What can hang from each mark:
Z_637: Z_483
Z_580: Z_771 Z_949
Z_483: Z_344 Z_705
Z_210: Z_705 Z_748 Z_771
Z_555: Z_942 Z_949
Z_691: Z_344 Z_942
Z_942: Z_555 Z_691
Z_344: Z_691
Z_705: Z_210 Z_483
Z_771: Z_210 Z_580

Each row was made from one small tree. Brackets hold a mark, then the marks that hang from it, in the order of their numbers. Every link used is in the known rows. Write each row's tree.
(in the rows, 128 means zero)
Known rows:
[Z_942 Z_555 Z_691]: [160 156 101 156 124 186 126 186 110  79 159 129 135 159 139 117 137 124
 123 160  87 116 167 139 147 125 153 127 110 119 113  96  96 173 139 206
 156 114 146 188 111 105 122 108 121 128 121]
[Z_942 Z_691]: [134 137 110 125 124 177 111 152 127  71 151 143 137 152 130 120 130 118
 125 118 100 132 130 139 138 150 162 118 134 127 117 102 125 166 158 180
 171 120 128 170 101 118 133 134 127 150 104]
[Z_580 [Z_771 [Z_210 Z_748]] Z_949]: [174 136 142 107 104 157 152 120  62 125 113 136 132  96 120 137 124 121
 185 137 135 167 106  91  88 134 149 176 112 135 121 157 131 138 158 238
 121 169 103 159  72  80 136  84 135 155 147]
[Z_691 Z_344]: [150 124 151 132 126 101 107 152 105 120 145  95 114 153 135 127 141  88
 131 108 114 122 179 145 117 181 138  98 130 130 111 122 133 147 159 134
 146 145 133 156 104 109 139 100 110 151 149]
[Z_637 [Z_483 Z_344 [Z_705 [Z_210 Z_748]]]]: [141 174 168 126  87 207 125 147  99 143 110 159 110 168 129 136 104  90
 170 123 137 114 165  53 121 148 117 109 197 146 117 105 109 144 105 108
 144 185 105 117 101  31 161  74  93 144 109]
[Z_705 [Z_210 Z_748 [Z_771 Z_580]] Z_483]: [148 132 125 157  85 178 146 106  58 151 173  87 147 135 105 161 104 140
 162 142 124 134 143  66 113 134 156 172 175 134 115 103 127 159  96 192
 159 162 145  96 132  68 208  95 117 149 125]
[Z_942 Z_555]: [160 150 133 166 134 146 134 167 101 115 163 106 131 139 141 119 134 112
 123 161  83 131 181 116 133 123 129 138 122 124 116 131 100 156 123 169
 134 130 145 152 105  95 119  86 118 111 131]
[Z_771 [Z_210 Z_748] [Z_580 Z_949]]: [176 135 132 149 102 150 124 110  65 118 150 106 145  83 105 153  95  93
 184 144 148 130 133  84 112 146 157 166 160 132 142 159 148 103 140 234
 147 167 114 162 116  74 144  66 104 144 124]
[Z_483 [Z_705 [Z_210 Z_771]]]: [105 153 167  99  81 169 147 164  73 137 173 121 126 176 136 132  91 119
 117  99 112 154 154 119 132 161 130 122 170 109  90 112 113 167 127  97
 156 149 140  95 156  73 138 121 124 137 108]
[Z_637 [Z_483 [Z_344 [Z_691 [Z_942 Z_555]]]]]: [187 178 152 168 171 175 145 129 144 125 112 119 133 156 116 115 134 146
 116 172  92 136 228  73 142 124 112 100 128 136  94 106  55 162  96 118
  86 161 127 143 100  76 110  95 152  97 117]
[Z_705 Z_483]: [142 140 137 166 132 148 108 132 119 115 138 115 138 155 139 137 140 123
 127 159  97 174 132 119  94 151 137 138 134 152 144 134 107 175 119 190
 121 157 141 100  91  97 156 108 143 121 124]
[Z_771 [Z_210 Z_705 Z_748] Z_580]: [194 101 119 139 101 141  90  98  78 124 151  90 153 134 118 151 129 122
 134  87 143 133 130  77 106 157 163 158 130 109 120 102 155  98 110 196
 153 129 133 156 140  74 124  54  90 123 140]
[Z_344 Z_691]: [149 129 143 122 157 143 131 110 117 122 141 106 130 145 142 132 163 122
 124 128 107 138 195 107 150 168 133  99 159 138 120 134 113 149 156 140
 142 150 113 126 110 104 138 108 148 137 113]
[Z_942 [Z_555 Z_949] [Z_691 Z_344]]: [193 163 119 172 122 162 111 199 108 110 132  86 118 189 124 113 141 126
 115 120 119 103 191 151 148 152 132  93 114  93 107 113  72 182 132 180
 161  97 158 219 128 112 112  84  97 172 157]
[Z_555 Z_942 Z_949]: [153 158 154 189 158 144 124 117 109 124 151 109 118 143 113 125 148 101
 103 104 116 177 163 109 114 165 136 131 160  81 106 147  96 148  92 138
 128 113 104 137  97  91 101 118 149 169 115]
[Z_344 [Z_691 [Z_942 Z_555]]]: [184 144 146 167 170 140 150 127 116 130 151  95 137 138 135 117 150 169
 104 165  85 150 226  91 143 134 126 112 115  98  92 111  91 184 129 129
  90 152 126 131 128  98 124 100 156 123 134]
[Z_942 [Z_555 Z_949] Z_691]: [180 170 110 168 119 191 119 188 114 104 137 109 133 172 125 114 128 139
 120 149 103 123 165 135 148 125 133 130 130  93 123 126  67 181 113 201
 153 102 153 204 123 104 106  92 108 149 130]
[Z_637 [Z_483 Z_344 [Z_705 Z_210]]]: [119 174 184 117  99 196 129 178 110 131 122 145 116 180 146 135  91  81
 141 128 127 151 162  97 134 160 113  88 189 148 115 111  96 133 108 119
 139 165 123  98 116  34 110  77 120 124  98]
[Z_483 Z_344 [Z_705 [Z_210 [Z_771 Z_580]]]]: [116 162 176 121  80 177 125 170  79 124 177  92 142 188 113 119  78 108
 134 128 108 166 170 100 144 136 143 122 173 119  73 117 119 139 108 123
 157 151 167  89 186  38 149 104 112 117  77]
[Z_580 Z_949]: [136 154 160 124 129 129 150 145 107 110 155 144 123 119 124 129 115  91
 146 143 103 150 142 151 119 136 130 126 127 132 133 164 123 145 164 181
 134 172 110 147  95  96 113  96 127 144 103]
[Z_705 [Z_210 Z_771] Z_483]: [126 146 135 134  95 153 164 134  68 137 173 105 131 181 118 159 107 135
 120 144 106 175 126 116 105 152 156 148 149 132 120 106 103 171 101 178
 132 145 150  84 109  96 146 115 156 132 129]
[Z_580 [Z_771 Z_210] Z_949]: [156 136 162 101 116 140 154 144  74 107 123 117 136 109 132 130 109 104
 158 144 121 200 108 127 101 139 153 158 107 146 121 175 131 143 159 244
 119 147 120 150  81  92  86  92 164 123 128]
[Z_705 [Z_483 Z_344]]: [151 157 155 180 124 143 106 138 134 113 117 109 134 184 106 118 150 111
 137 176  81 192 136 108  89 139 138 124 116 165 141 134  91 159 104 184
  96 167 157  99  86  82 141  99 138 106 113]
[Z_580 [Z_771 [Z_210 Z_705 Z_748]] Z_949]: [184 117 140  93  99 144 153 105  71 130 113 147 123 116 134 136 142 121
 162  94 127 162  85 107  81 127 154 165  88 116 109 143 141 124 149 236
 122 151 107 160 100  76 105  59 127 143 147]
[Z_771 [Z_210 Z_705 Z_748] [Z_580 Z_949]]: [194 114 135 123 104 131 116 104  71 125 153 117 146 112 119 156 111 108
 157 103 146 130 120 105 105 145 155 162 130 108 130 133 151  90 127 234
 145 161 119 166 141  69 110  42  94 134 129]
[Z_483 Z_344]: [144 152 156 151 135 144 112 144 131 107 125 120 126 168 100 115 137  93
 133 148  89 175 159 104 116 126 137 121 126 150 116 134 107 139 122 146
 124 149 145 135  92  84 129 104 119 116  98]
[Z_483 [Z_344 [Z_691 [Z_942 Z_555]]] Z_705]: [161 173 168 167 158 168 120 162 152 127 128 114 131 189 125  86 150 162
 115 174  70 172 240  84 129 127 101  84 109 105  68 111  69 184 118  93
  68 170 142  99 150  58 131 100 138 106  94]
[Z_705 [Z_483 [Z_344 Z_691]]]: [156 161 159 165 149 138 119 116 138 121 111 102 137 200 115 128 175 128
 130 170  93 182 175  91 109 147 128 108 131 166 133 144  76 160 118 165
  97 169 137  96 100  80 145 101 156 110 104]
[Z_705 [Z_210 [Z_771 [Z_580 Z_949]]]]: [130 144 149 108  90 141 184 135  49 125 202 104 144 116 126 154  57  98
 160 131 122 142 144 133 149 134 150 152 165 111  99 142 135 141 139 196
 167 157 138 127 154  73 119  92 128 146 105]

Write each row's tree:
[106 168 176 113  80 168 143 171  86 125 156 129 116 209 114 124 102 100
 120 120 102 173 157 105 123 142 133 116 155 123  75 107  93 148 109  98
 147 150 157  84 153  54 130 111 119 128  91]	[Z_483 Z_344 [Z_705 [Z_210 Z_771]]]
[185 120 152 122 112 111 117 133  75 110 164 100 149 122 134 149  94  95
 134 105 137 166 109 140 114 151 161 138 115 110 135 141 143  94 129 244
 137 139 138 152 150  75  57  52 121 112 121]	[Z_771 [Z_210 Z_705] [Z_580 Z_949]]
[151 147 148 163 105 162 140 123  90 149 115 120 121 176 101 154 146 106
 176 176 116 175 131  50  79 134 137 136 148 155 133 106 101 147 107 177
 114 191 131  90  84  49 179  80 123 153 122]	[Z_705 [Z_210 Z_748] [Z_483 Z_344]]
[194 168 154 207 171 143 140 130 139 121 117  97 136 183 106 112 171 164
 119 219  73 185 208  75 103 117 121 110  89 130 105 116  59 180  93 152
  50 174 151  95 118  70 136 100 173  99 124]	[Z_705 [Z_483 [Z_344 [Z_691 [Z_942 Z_555]]]]]
[183  98 133 102  98 155 122 103  78 134 110 128 128 139 127 133 156 141
 139  80 133 162 109  82  81 139 159 166  96 123 106 105 146 133 125 214
 139 126 121 149  98  85 121  79 118 134 158]	[Z_580 [Z_771 [Z_210 Z_705 Z_748]]]
[149 160 121 172 148 187 128 130 119  90 147 137 124 161 109 117 147 109
 106 103 116 158 147 124 119 153 153 122 149  71 109 120  86 167 112 165
 151  91 100 175 106 106 111 146 148 181 103]	[Z_555 [Z_942 Z_691] Z_949]
[139 158 153 136 118 154 171 112  97 139 140  92 123 212 102 153 156 132
 128 159 101 179 163  86 119 143 150 112 150 154 109 108  71 160  98 158
 121 161 153  72 122  80 137 101 163 126 115]	[Z_705 [Z_210 Z_771] [Z_483 [Z_344 Z_691]]]
[181 137 145 184 143 120 124 165 104 121 156  93 116 146 117 110 130 133
 114 139  97 144 216 126 117 157 126 103  84  91  86  99 112 179 142 118
 100 144 140 156 117  95 128  92 113 126 157]	[Z_691 Z_344 [Z_942 Z_555]]
[184 162 161 185 173 140 144 131 141 123 134  94 131 173 103 102 158 153
 119 184  71 174 229  75 129 117 121 107  93 118  86 106  74 163 117 125
  78 160 142 125 128  84 120 102 146 110 108]	[Z_483 [Z_344 [Z_691 [Z_942 Z_555]]]]
[137 156 145 127 114 135 156 133  86 106 192 118 152 111 111 123  72 110
 136 131  99 131 151 150 143 124 151 163 145 125 103 157 132 141 142 186
 153 154 148 142 152  93 139 106 118 124  95]	[Z_210 [Z_771 [Z_580 Z_949]]]
[143 182 170 110 146 179 106 139 154 119 107 146 121 183 147 114 144 114
 116 125 115 118 215  90 154 162 111  75 187 161 105 140  76 148 112 106
 125 170 118 110 115  60 125  92 127 106  88]	[Z_637 [Z_483 [Z_344 Z_691] Z_705]]
[157 154 125 169 137 145 115 146 111  95 147 117 108 176 107 122 157  95
 112  71 136 139 167 145 126 184 156  93 138  67  91 111  97 162 120 149
 156  91 105 198 108 107 110 132 133 199 137]	[Z_555 [Z_942 [Z_691 Z_344]] Z_949]
[183 125 153 178 109 127  78 135 107 110 130  73 159 191 107 145 135 117
 114 142 123 206 110  97  81 153 155 140 102 144 137 110 117  91  68 238
  98 131 177 103 143  60  98  52 137  77 121]	[Z_771 [Z_210 [Z_705 [Z_483 Z_344]]] Z_580]
[122 151 142  91  80 185 155 138  63 149 170 141 112 167 123 132 111 125
 146  99 125 118 161  80 117 145 129 136 180 106  88 101 119 166 126  87
 163 170 125 109 146  66 191 116  90 167 128]	[Z_483 [Z_705 [Z_210 Z_748 Z_771]]]
[153 126 129 142 108 134 134 118 111 119 162 126 135 189 126 138 142 151
  86  92  87 154 117 145  90 141 153 142  96 122 104 109 103 169  93 165
 119 128 167 104 135 104 133 110 136 101 137]	[Z_210 [Z_705 Z_483] Z_771]
[109 156 179 102  70 154 161 169  53 134 197 115 143 136 145 133  54 109
 147 124 120 135 150 138 159 140 128 133 176 103  90 149 129 155 142 168
 159 163 135 101 184  56 133  95 122 142  88]	[Z_483 [Z_705 [Z_210 [Z_771 [Z_580 Z_949]]]]]
[145 116 131 130 111 123 117 119  97 116 191  95 157 147 123 126 104 139
  85  68 103 131 146 136 144 131 155 149 125 105  84 107 142 138 111 151
 171 123 164 135 174  96 126 101 111 102 111]	[Z_210 Z_705 [Z_771 Z_580]]
[162 137 136 147 101 123 147 119  92 118 180 109 158 144 135 135 104 137
 122 118 106 145 105 168 114 119 148 151 105 116 110 145 116 157 116 234
 125 153 163 113 163  82 117  85 132 101 114]	[Z_210 [Z_705 Z_483] [Z_771 [Z_580 Z_949]]]
[133 179 161 128 115 188  97 171 141 106 116 154 120 175 139 114 109  87
 123 121 109 136 173 112 133 145 116  98 171 160 113 133  95 154 102 106
 123 161 134 118 106  57 130  99 111 107  98]	[Z_637 [Z_483 Z_344 Z_705]]
[201 153 156 197 140 132 121 169 104 144 132  70 115 167 108 112 119 157
 106 134 117 152 215 122 120 159 111 106  97  63  83 125  86 189 111 117
 102 134 149 177 127  97 112  79 110 160 167]	[Z_691 Z_344 [Z_942 [Z_555 Z_949]]]
[147 147 113 150 141 141 115 144 118  72 155 139 107 161 115 129 170  66
 118  87 118 123 170 154 119 177 175  93 124  98  93  88 124 154 158 153
 149  95 100 177  97 111 131 156 140 184 138]	[Z_555 [Z_942 [Z_691 Z_344]]]
[164 128 129 121  98 131 157  92  86 127 184 141 139 117 107 130 103 126
 146  72 120  91 128 126 125 100 156 163 125 101  93 126 141 126 133 173
 161 163 131 167 160  82 150  84  85 143 111]	[Z_210 Z_705 Z_748 [Z_771 [Z_580 Z_949]]]
[148 135 113 138 110 167 122  92  86 124 175  98 152 115  96 129 103 129
 133 108 107 104 171  85 136 121 157 177 163 123  97 114 143 150 113 139
 170 158 149 151 137  91 206 117  91 145 116]	[Z_210 Z_748 [Z_771 Z_580]]
[194 157 150 179 180 158 142 123 123 147 129  71 132 158 120 108 144 189
 103 162 104 162 227  87 141 137 106 116 125  75  88 134  55 193 100 127
 102 143 127 153 136 102 105  89 147 145 136]	[Z_344 [Z_691 [Z_942 [Z_555 Z_949]]]]
[134 149 196 122 130 155 144 138 118 149 131 121 124 197 128 110 128 143
 131 151 109 205 207  71 124 164 118  77 145 106  88  98 102 156 136  92
  97 188 118  69 149  48 125 102 154 146  90]	[Z_483 [Z_344 [Z_691 Z_942]] [Z_705 Z_210]]
[192 152 151 201 146 166 133 158 116 136 141  93 135 152 112 105 110 173
 105 153 100 180 189 104 118 126 113 137 113  65  98 132  77 190  86 134
  94 133 139 155 123  92 105  94 125 143 135]	[Z_691 [Z_942 [Z_555 Z_949]]]
[129 125 140 124  95 146 149 129  63 131 196  73 150 137 115 144  72 113
 123 111 113 148 158 111 152 145 153 148 170 118  92 106 136 140 116 159
 182 138 156 116 145  83 137 111 131 139 106]	[Z_705 [Z_210 [Z_771 Z_580]]]
[161 139 157 173 122 125 104 140 139 114 120 125 131 211 122 129 161 122
 109 129  89 190 117 121  84 130 140 114  82 148 130 117  93 141 100 179
  95 152 160  99 118  77 114  79 123 102 115]	[Z_210 [Z_705 [Z_483 Z_344]]]
[152 133 142 110 106 124 150 123  88 107 197 123 145 128 122 128  94 116
 118  85 105 130 127 166 143 112 151 150 111 101  88 130 138 131 140 182
 153 141 148 148 178  89 105  85 103 121 101]	[Z_210 Z_705 [Z_771 [Z_580 Z_949]]]
[187 137 140 151 143 146 126  76 134 141 101 130 124 206 114 133 213 148
 139 122 111 140 156  63  93 123 137 105 106 146 115 106  85 138 112 158
 103 180 131 108 116  72 158  63 119 113 127]	[Z_210 [Z_705 [Z_483 [Z_344 Z_691]]] Z_748]
[142 145 137 118  85 159 185 109  42 140 190 121 129 107 110 156  72 102
 183 125 134 113 148  94 138 117 152 170 175 112 105 127 141 135 139 183
 178 178 116 139 144  70 168  92 103 168 109]	[Z_705 [Z_210 Z_748 [Z_771 [Z_580 Z_949]]]]
[161 141 178 164 149 144 154 107 119 143 117  97 132 196 111 136 144 154
 139 183 107 227 172  66 101 149 131  96 126 123 107 101  82 161 119 154
  66 185 128  58 104  62 132 101 188 132 112]	[Z_705 Z_210 [Z_483 [Z_344 [Z_691 Z_942]]]]
[162 162 158 128 160 166 127 100 146 111 100 134 123 164 124 134 142 101
 127 128 113 122 194  93 155 148 128  89 173 166 110 126  87 133 106 126
 130 160 116 135  86  80 114  91 142 112 106]	[Z_637 [Z_483 [Z_344 Z_691]]]
[150 153 121 139 110 157 153 106  76 120 179 124 145  92  93 128  91 118
 165 121 117  95 155 109 140 105 158 174 155 125 104 145 134 150 141 186
 159 173 128 153 135  88 190 112  93 151  98]	[Z_210 Z_748 [Z_771 [Z_580 Z_949]]]
[116 166 191 120 101 160 123 188  99 131 135 124 117 194 134 119 110  91
 145 138 107 184 163  99 117 151 115  90 157 131 100 118 109 138 129 123
 136 167 136  87 128  42 123  82 116 134  90]	[Z_483 Z_344 [Z_705 Z_210]]
[172 148 107 149 120 147 118 192 104  91 150 104 118 168 133 113 148 112
 131 135 100  86 192 153 143 154 148  96 103 114  99  94 100 171 157 192
 162 104 150 200 117 110 121  98 105 149 149]	[Z_942 Z_555 [Z_691 Z_344]]
